Known rows, with every way that one mark hangs from another:
dedud(velip): [ -3.3  11.9   3.7  -5.0  11.4 -14.6   1.3  -8.2  -3.3  -5.6  -4.5  -8.0
  10.1  13.0   0.2 -13.2   6.8 -11.9  -6.5  -6.0  -6.2  -1.1]
petunip(dedud(velip(nofuf)) vifa(pepus)): [-14.6  28.1   2.8  24.4  16.6 -21.1  -2.8   3.0 -16.1 -17.7   4.1   8.3
  23.8  15.8   7.2 -10.8  18.7  -1.0   3.3 -24.2 -15.1  -9.3]
pepus(kofo(petunip)): [ -2.2   1.0  -2.9  -6.8  25.1 -16.9   2.4  27.2 -10.4  23.5  -5.7  -3.8
   8.4  15.5 -11.0  32.1  11.0 -13.5 -14.6   4.1 -15.1 -15.7]
kofo(petunip(dedud(velip))): [ -7.5  17.7  14.9  18.8  16.9 -29.4  -2.9  -8.2   1.5  -5.9   0.4  10.6
  21.3  12.3  -8.8   7.9  13.3 -14.8 -21.1  -4.3  -4.4  -0.2]
velip(dedud nofuf(petunip(vifa))): [  1.5  40.8 -35.1 -13.3  34.2  16.9  -5.9  35.5  15.6  -4.8  19.1 -20.2
   5.8  15.5  11.1  -9.9  19.1   1.0  -9.1  11.3  -2.7 -18.4]
velip(dedud): [  6.3  -4.0 -18.0  -3.2  15.1  -1.9  13.2  -0.9  26.0  -4.9  10.5 -13.8
  -4.6  11.4   2.7  12.4  13.2 -23.0 -24.6   5.3 -14.1   2.7]
nofuf(petunip(dedud(velip) vifa(pepus))): [-10.7  17.5  19.0   7.4  10.9 -14.9 -13.2   8.8  -9.5  -9.3  11.4  -2.2
  33.7  19.4   3.9 -21.9  -6.1   2.4  -2.3 -13.5   3.6 -14.7]
pepus(kofo(petunip(nofuf)) vifa): [ -0.5  16.2  15.3  -1.9   9.7 -27.4 -11.2  48.2 -25.5  18.5  -2.4 -17.7
 -14.1  23.6 -23.7  55.9  31.6 -20.6 -10.6  15.4 -24.8 -12.0]
pepus(kofo vifa(petunip)): [ 10.4   8.2   0.6 -13.7   3.8 -15.8  -8.8  25.4 -14.4  13.7   3.0  -1.8
 -23.0  17.3 -11.0  40.1   6.9 -23.7  -5.3   6.9 -19.0 -24.1]
kofo(petunip(dedud nofuf vifa)): [ -5.8  30.2  10.5  36.4  14.3 -26.6  -4.4  37.0  -5.9  -4.9  12.1  -1.4
   9.7  12.3 -15.9  29.6  23.8 -11.6 -13.4  12.2   1.4  -3.8]
pepus(kofo): [  2.3  -1.5  -7.9 -11.2  12.2 -16.2  -2.4  16.3  -7.8  11.9   8.1 -11.5
  -4.6  23.8  -9.9  15.6  14.9 -12.5  -1.1  -2.5 -17.4 -14.3]
petunip(dedud(velip) nofuf vifa(pepus)): [-12.8  22.7  22.5  40.4  -0.3 -32.6   1.7   9.9 -15.3 -22.1   9.4  -1.7
  20.6  23.4  -6.6   3.3  13.9  -9.0  -2.7 -13.1  -6.2   0.0]
petunip(dedud nofuf vifa(pepus)): [ -9.0   8.0  14.5  39.3   0.5 -24.0  -0.1  23.7  -6.0 -10.2  12.3  -1.9
   7.3  12.8  -8.2  20.0  16.5 -16.8  -1.6  -1.5  -8.5  -3.8]
dedud(petunip): [  2.8   3.0  -6.4  -8.6  12.3   5.2   2.7  16.0  -6.1  11.9   8.4  -0.7
  11.8 -13.4  -3.4  -8.1   7.4  -3.1 -11.7  -7.5  -4.9   2.6]
pepus(vifa(petunip)): [  8.1   7.3   0.0  -7.1   1.2  -8.3  -6.7  12.9  -0.6   6.2  -6.0   2.9
 -21.4  -5.5  -4.9  29.5  -0.3 -31.1  -9.7   9.3 -11.9 -11.3]
vifa(petunip(dedud nofuf)): [  3.4  25.0   0.5  41.3  -0.8 -17.5  -6.5  12.9  21.3 -16.4  21.1  16.0
 -10.4   5.9 -19.8  35.3  21.8 -35.1 -11.7  15.1  -2.0  -3.0]
petunip(dedud): [  2.4   3.0   0.1  14.0   4.3 -20.1  -9.6  -0.6  17.1  -6.0  16.3   4.5
  -4.4  10.5  -7.4   9.6  19.3 -19.0  -6.7  -3.1 -10.7  -1.1]
nofuf(petunip(dedud vifa)): [ -0.6  26.0  -2.9  -1.1  14.2  -9.3 -23.7  25.5   7.0  -2.8  24.1  -7.7
   7.8  17.3  -0.4 -11.9   6.9   1.4  -2.1   6.1   6.6 -19.2]
velip(dedud(petunip(vifa(pepus))) nofuf): [ -6.0  14.1 -27.4   3.7  28.3  15.9  21.1  27.7 -12.8   2.8  10.3  -2.2
  26.2  -9.8   9.8  -0.7  13.4   3.6 -18.3 -16.8 -15.5  -2.8]
pepus(vifa): [  5.0  -0.9   5.4 -18.0   1.7 -12.4 -13.3  12.2  -5.2   7.4  -6.0 -14.8
 -17.0   4.8  -2.7  18.8  14.0 -21.6  -5.1   3.7 -18.1  -4.5]
vifa(pepus petunip(nofuf)): [ -1.9  -0.9   4.6  35.2   2.2  -2.3  12.8  13.9   5.1  -3.5  -9.6  12.8
  -0.3  -5.9  -6.3  34.2  -3.0 -39.0 -14.6   8.8  -5.0  -2.2]
vifa(pepus petunip): [ -0.1 -17.3  -0.6  15.6   8.6   4.4  15.7  -0.5   5.0   4.5 -14.1  18.7
   7.3 -12.2   3.5  21.7 -16.9 -32.8 -15.0  -3.2  -6.1  -7.1]
vifa(pepus petunip(dedud(velip) nofuf)): [ -6.5  16.9  18.8  50.6  -5.1 -22.7   6.4  -4.8   4.2 -24.1   4.8  22.2
  15.2   8.7 -14.3  24.8  10.0 -32.7 -15.3  -3.9  -5.1   0.5]

Rows:
[  9.4  28.4  10.9  20.4  -9.4 -34.3 -19.3  32.2  -4.9  -6.3  26.3   5.2
 -26.0  25.7 -31.2  59.8  34.6 -31.9  -6.3  11.3 -18.7 -14.0]
pepus(kofo vifa(petunip(dedud nofuf)))
[ -5.8  17.6 -25.4  -3.8  31.9  21.5   5.3  31.2   9.5  -2.1   7.2 -13.8
  18.0   9.8  16.4  -2.3   6.4  -6.2 -11.5   1.3  -8.3 -18.2]
velip(dedud nofuf(petunip(vifa(pepus))))
[ -8.9   3.1  12.1  29.0  19.2  -9.7  15.1  39.8 -23.3  10.1 -17.5  -1.4
  20.4  -1.5  -4.1  28.8   0.7 -16.0 -15.1   4.0  -3.6  -4.9]
kofo(petunip(nofuf vifa(pepus)))
[ -0.1  38.2  11.1  41.6  -1.6 -24.3  -2.8  -2.7  11.2 -29.1  16.4  14.7
   3.6  14.9 -18.0  18.0  21.0 -27.4 -11.2   5.9   1.1   0.3]
vifa(petunip(dedud(velip) nofuf))
[ -6.2  43.3  14.7  29.0   2.0 -35.1  -8.9  17.1 -11.3 -23.0  19.8 -10.6
   9.3  28.2 -13.5  -3.3  27.2  -4.3  -0.5  -0.9   1.6  -2.1]
petunip(dedud(velip) nofuf vifa)
[ -7.4   7.1   8.8  15.7   9.0 -19.5   9.1  44.0 -29.8   8.8   4.3 -16.3
   6.6  25.8 -12.8  24.2  11.3  -7.7   3.6  -3.4 -17.4 -15.8]
petunip(nofuf vifa(pepus(kofo)))
[ -6.8 -20.7   8.3   4.9  22.8 -14.8  13.5  21.5 -19.8  27.2 -16.0   2.7
  18.5  10.2  -6.2  37.2   2.1 -19.8 -15.4  -5.8 -20.4 -12.0]
vifa(pepus(kofo(petunip)))
[ -7.6  47.8 -15.4  -7.8  26.9   1.4  -0.2  23.8 -32.1  -3.0   6.5  -6.1
  29.4  -2.3   3.5 -36.2  18.8  18.5  -1.1 -18.2  -3.6  -6.7]
dedud(petunip(vifa) velip(nofuf))
[  4.4  13.7 -17.1 -10.6  20.2   8.9  19.3  25.0  -4.3   1.3  20.3 -15.5
  15.6  -0.6   1.5  -5.8   5.4   7.2 -28.5  -2.1   0.3   1.5]
velip(dedud(petunip(vifa)))
[ -3.6  43.8   7.5   6.8  11.8  -7.5   2.5  33.1 -32.7  -6.9  12.1 -14.9
  25.3   5.3 -12.0 -21.4  15.0  10.7  -8.7  -6.0   3.9   1.3]
dedud(petunip(nofuf vifa) velip)
[ -8.8  49.3  -8.9  13.2  17.9 -23.5 -10.7   6.9  -9.7 -20.1  14.1  -2.1
  13.6  21.4   2.3 -18.2  30.1   4.7   5.2 -14.0  -8.4 -10.1]
petunip(dedud(velip(nofuf)) vifa)
[ -3.7  40.9 -19.1 -11.8  25.2   6.6 -19.2  10.3   4.4  -5.2   3.5 -10.8
  15.4  11.0   8.9 -27.7  20.2  -2.3   3.4   0.1  -2.3 -16.3]
dedud(velip(nofuf(petunip)))
[ -4.4  17.7   8.5  37.4  10.4 -24.0  -7.0  21.1   8.3  -4.1   9.6   4.2
   4.9   7.6 -21.2  37.9  31.6 -25.1 -17.2  12.1  -8.5   1.8]
kofo(petunip(dedud nofuf))
[ -1.1  28.6   5.0  30.8   2.8 -26.1  -9.7  28.6   0.5 -15.2  22.4  -8.2
  -4.3  20.4 -13.0  14.7  27.4 -11.9   0.0   7.9  -2.9  -3.7]
petunip(dedud nofuf vifa)
[ -2.1  26.4   7.9   1.3   7.2 -14.0 -24.9  -5.0  12.1 -13.4  22.4  -3.5
  15.9  22.1  -3.4 -19.8  14.5  -7.5  -4.8  -0.3   3.2  -7.2]
nofuf(petunip(dedud(velip)))
[-10.6  23.3  15.2  16.4   8.9  -7.5  10.7  28.0 -37.8  -5.1   1.6  -5.3
  35.7  -1.5  -6.8 -15.3   3.7   5.5  -8.9 -14.7   0.2   4.6]
dedud(petunip(nofuf vifa(pepus)) velip)
[ -5.9   6.6   7.5   3.3  12.8 -15.3 -15.1  34.3 -13.1   9.6  27.3  -2.5
  17.6  30.9  -5.7   6.7   3.9   0.4   2.9  -7.6  -8.7 -26.2]
nofuf(petunip(dedud vifa(pepus(kofo))))
[ -6.7  29.6  10.4  10.7   8.9 -29.9  -6.0   0.3  -9.2 -15.9  13.8  -3.3
  14.4  25.0  -4.4 -14.6  11.5   0.4  -3.2 -10.4   0.9  -6.5]
petunip(dedud(velip) vifa)
[ -1.4  33.4   6.4   9.3   3.8  -4.8   1.0  17.3 -15.6  -7.3   8.6  -8.4
  22.2   0.9 -14.3 -14.1  20.2  -1.8 -10.7  -4.6  -2.5   8.3]
dedud(petunip(nofuf) velip)
[ -3.1  27.9   1.7 -11.0  17.8  -6.1   5.9  19.1 -31.6   2.8   7.8  -9.1
  29.5   1.0  -1.2 -34.9  -1.3  18.9  -9.3 -17.3   4.0  -0.7]
dedud(petunip(vifa) velip)
[-11.4  -0.2  19.3  41.0   8.5 -32.0   2.3  29.9 -11.3   8.3   9.5   8.6
  12.7  21.6 -24.9  54.4  28.2 -28.5 -15.0   1.3 -21.2  -4.7]
vifa(pepus(kofo(petunip(dedud nofuf))))
[ -4.7  16.1   5.2  17.9  22.3 -23.9  -2.0  22.9  -7.3   3.7   5.7   5.7
  13.4   8.2  -7.3  15.8   8.4  -6.9 -16.4   3.3   0.0  -9.9]
kofo(petunip(dedud vifa))
[  4.1  21.1 -37.0  -4.8  24.7  17.1  10.9  18.0  12.8  -2.3  19.5  -4.4
  11.1  -8.0   0.5   1.2  31.0  -7.0 -22.6  -4.6 -17.5   5.4]
velip(dedud(petunip) nofuf)
[  2.9  28.1 -10.2   9.7  12.2   4.7  18.2  41.4  -3.6  -7.2  27.8 -19.4
   9.9   3.8  -9.7   5.4  20.7   1.8 -23.0   7.4  -2.6   6.0]
velip(dedud(petunip(nofuf vifa)))
[ -6.3  19.9   4.8   7.7  23.5 -34.8  -3.8  36.3 -17.5  13.1  14.6   1.8
  13.2  25.5 -15.4  30.1  16.5  -0.8 -12.8   0.4  -8.7 -22.0]
pepus(kofo(petunip(dedud vifa)))
[  0.2  24.3  23.7  14.5   2.7 -42.4 -19.9  41.9 -15.2   6.2  17.6  -8.2
 -11.9  28.5 -31.4  62.6  43.7 -23.6 -12.1  13.3 -23.2  -9.0]
pepus(kofo(petunip(dedud nofuf)) vifa)
[  7.0  17.2 -11.1  12.3   8.0   7.3  14.6  23.2  10.3  -6.6  26.0 -14.7
   8.8   0.2 -15.5  13.1  27.5 -12.2 -28.9   7.9  -8.9  12.9]
velip(dedud(petunip(nofuf)))
[-11.3  30.4  15.5  16.4  20.5 -30.2   0.5   8.8 -15.8  -5.4   0.8   4.9
  26.7  15.2  -6.5  -1.2   7.7   0.2 -16.8  -5.7   3.3  -7.6]
kofo(petunip(dedud(velip) vifa))
[ -5.6  32.2  10.8  29.1  18.4 -35.8  -6.9  49.8 -21.9   2.6  19.6  -5.6
   7.6  32.6 -25.6  39.9  30.9  -6.2  -9.5   9.1  -8.6 -15.6]
pepus(kofo(petunip(dedud nofuf vifa)))
[ -6.7  10.9   6.5  10.2   9.6  -8.6   8.3  54.6 -44.5  15.2  13.9 -10.0
  25.4   7.8 -18.1  14.2  10.9   4.8  -2.4 -10.2 -12.4  -7.1]
dedud(petunip(nofuf vifa(pepus(kofo))))
[ -2.8  40.1   8.2  -0.4  14.1 -17.9 -20.0  13.0  -2.0 -12.3  24.0  -9.5
  21.2  25.6  -0.2 -29.6   7.6   8.0  -2.5  -0.2   8.3 -17.1]
nofuf(petunip(dedud(velip) vifa))
[ -7.0   0.9   7.4  22.8   7.5 -10.3  10.1  29.6 -16.2   0.8  -5.6 -11.8
   5.7   8.5  -0.4  13.1   1.9 -12.3   0.1   1.3  -7.0  -5.0]
petunip(nofuf vifa(pepus))
